Every row comes from one small tree of marks. Brackets hold a mark, then the marks that hang from it, in alphabetical order. Every link used is in the known rows. Which tree was each row made from?
Known rows:
{P {F {M H}} Z}: [-1.87 -3.24  4.38  1.58  1.07 -3.07 -1.33  4.03 -4.82  4.79 -3.98  3.93
  1.39 -0.47 -2.28  4.46  3.00  3.66]
{D {Z P}}: [-5.50 -2.75  3.54  1.96 -0.59 -3.14  1.00  1.48 -3.55 -0.17 -4.12 -0.45
  0.88 -4.21 -0.31 -0.79 -1.88  5.81]
{M {F {P Z}} H Q}: [-3.63 -1.21  4.85  4.52 -1.23 -2.76 -1.50  6.23 -4.82  2.25 -4.67  3.53
  3.67  0.23  0.95  2.30  0.81  5.60]
{P {F {M H Q}} {Z {D A}}}: [-4.47 -1.71  3.42  1.34  0.88 -3.35 -2.69  4.79 -5.25  5.73 -4.08  4.97
  3.23 -0.23 -2.28  3.19 -0.94  3.29]
{M H}: [-2.72 -2.69  3.23  0.75  0.01 -4.77  2.09  3.84 -1.85  0.83 -3.15  0.44
  1.50 -0.60  0.26  0.95  3.09  4.18]
{M H Q}: [-3.47 -2.06  2.79  1.48 -1.14 -5.97  1.45  4.61 -2.80  0.95 -3.76  0.79
  3.00  1.71  1.12  0.80  1.19  3.45]
{F {M H Q} {P Z}}: [-2.62 -3.44  3.40  3.65 -0.08 -3.33 -1.51  5.97 -4.71  2.82 -3.85  3.57
  1.60 -0.04  0.78  5.12 -0.22  3.58]
{Z P}: [-6.11 -2.91  3.80  1.61 -0.36 -4.43  1.26  2.10 -2.92 -0.66 -3.66  0.69
  0.85 -2.70 -0.35  0.87 -0.69  3.99]
{H {M F}}: [-3.85 -2.52  4.45  2.70  1.20 -3.36 -0.58  3.46 -4.88  0.46 -3.34 -0.84
  2.13 -1.79  1.90  2.36  2.59  3.62]
{M F Q}: [-5.90 -1.31  3.56  2.46 -1.16 -4.38  0.26  4.61 -3.98  0.90 -3.93  0.15
  3.76  0.27  1.22  0.82  0.06  4.34]
{D Z}: [-3.26 -3.30  3.49  0.47  0.66 -2.98  1.52  1.47 -2.25  0.66 -3.29 -1.49
  0.58 -3.76  0.42  0.21  0.01  5.17]
{Z {D A} {P {F {M H}}}}: [-7.83 -2.65  3.29  1.73  0.20 -2.43 -1.25  3.61 -4.62  3.61 -4.34  4.34
  1.22 -2.84 -2.85  0.97 -0.80  5.04]
{M {F P} Q}: [-6.37 -2.38  4.46  3.44 -1.18 -2.74 -0.65  4.88 -3.78  0.89 -3.49  1.39
  2.42 -1.32  2.06  1.84 -0.39  4.99]
{D A {Z {P F}}}: [-7.67 -2.19  5.28  0.84 -0.30 -1.62 -0.19  0.65 -4.61  1.82 -4.80  0.84
  0.41 -5.01 -1.10 -2.09 -2.04  6.94]
{H {M {F {P {Z {D A}}}} Q}}: [-5.52 -1.75  4.97  4.10  1.93 -1.60 -3.87  4.34 -6.41  2.18 -3.07  2.45
  3.16 -3.20  1.58  3.40 -2.02  3.64]
{P {F {M H Q}} {Z D}}: [-3.27 -2.86  3.01  2.00  0.46 -4.05 -3.36  5.10 -5.24  5.36 -3.88  5.90
  3.34  0.69 -3.22  4.92 -0.39  2.51]
{F {M H Q} {P {Z D}}}: [-3.41 -3.66  2.35  3.17  0.52 -3.18 -2.48  6.07 -4.11  3.72 -3.15  5.20
  1.98 -1.06 -0.91  5.69 -1.57  3.16]

Write each row's tree:
[-2.94 -4.79  4.03  2.28  2.09 -1.75 -1.00  3.43 -3.61  2.11 -2.61  2.09
 -0.37 -3.78  0.06  6.10  0.26  3.42]  {F M {P Z}}
[-4.75 -3.01  4.64  0.73  2.89 -1.44 -0.84  1.99 -2.06  1.53 -1.91  2.58
  0.65 -5.65 -0.54  2.62 -1.17  3.79]  {F {P {Z {D A}}}}
[-4.52 -4.13  2.76  2.59  1.49 -2.69 -2.81  4.60 -4.00  3.02 -2.27  4.17
  1.42 -2.58 -0.65  6.54 -2.97  2.34]  {F {M Q} {P {Z D}}}
[-3.62 -3.85  3.78  0.99  0.28 -3.50 -0.21  4.42 -3.72  3.79 -3.87  2.68
  0.70 -0.43 -1.45  3.22  3.21  4.05]  {P {F {M H}}}
[-3.53 -2.40  5.46  5.02  0.84 -2.56 -3.27  4.96 -6.78  1.42 -3.52  2.02
  2.71 -1.08  2.50  4.40 -0.08  3.40]  {H {M {F {P Z}} Q}}
[-4.57 -2.59  4.80  3.01  1.87 -0.78 -2.11  3.54 -3.03  1.91 -2.46  3.54
  2.25 -4.33 -1.45  3.65 -0.20  4.61]  {M {F {P {Z D}}}}
[-3.85 -2.40  5.52  3.30  1.11 -1.18 -1.04  3.88 -3.68  1.15 -3.27  2.00
  1.58 -3.39  0.16  3.20  1.10  5.18]  {M {F {P Z}}}
[-4.27 -2.68  4.66  4.71  1.25 -2.26 -4.41  4.69 -6.27  1.97 -2.48  3.47
  2.99 -2.24  0.81  5.13 -1.45  3.01]  {H {M {F {P {Z D}}} Q}}
[-3.46 -4.63  3.36  2.23  0.28 -2.45  0.56  5.30 -2.59  1.67 -3.08  1.76
 -0.58 -1.97  1.06  4.03  2.22  4.51]  {F {M H} P}
[-7.93 -3.44  3.64  2.46 -1.56 -4.41 -2.04  4.04 -5.82  2.55 -4.32  3.67
  1.44 -0.32 -1.12  2.97 -2.35  3.13]  {Z {P {F {M Q}}}}
[-3.58 -3.28  5.11  4.00  2.94 -0.95 -3.42  3.64 -5.33  1.79 -2.14  3.13
  1.88 -4.24 -0.15  5.36  0.73  3.56]  {H {M {F {P {Z D}}}}}
[-4.45 -2.66  2.92  2.72  1.01 -2.43 -1.86  5.38 -4.07  3.62 -3.49  3.92
  1.96 -1.99  0.02  3.84 -2.01  3.91]  {F {M H Q} {P {Z {D A}}}}
[-8.96 -3.14  3.82  1.13  1.09 -2.15 -1.87  2.21 -4.51  3.02 -3.52  3.63
  0.69 -4.50 -2.61  1.66 -2.27  4.12]  {Z {D A} {P {F M}}}
[-4.54 -0.88  3.22  3.18 -2.05 -4.81  0.57  5.93 -3.99  1.57 -4.80  0.89
  4.58  1.86  1.02  0.09  1.57  5.24]  {M F H Q}
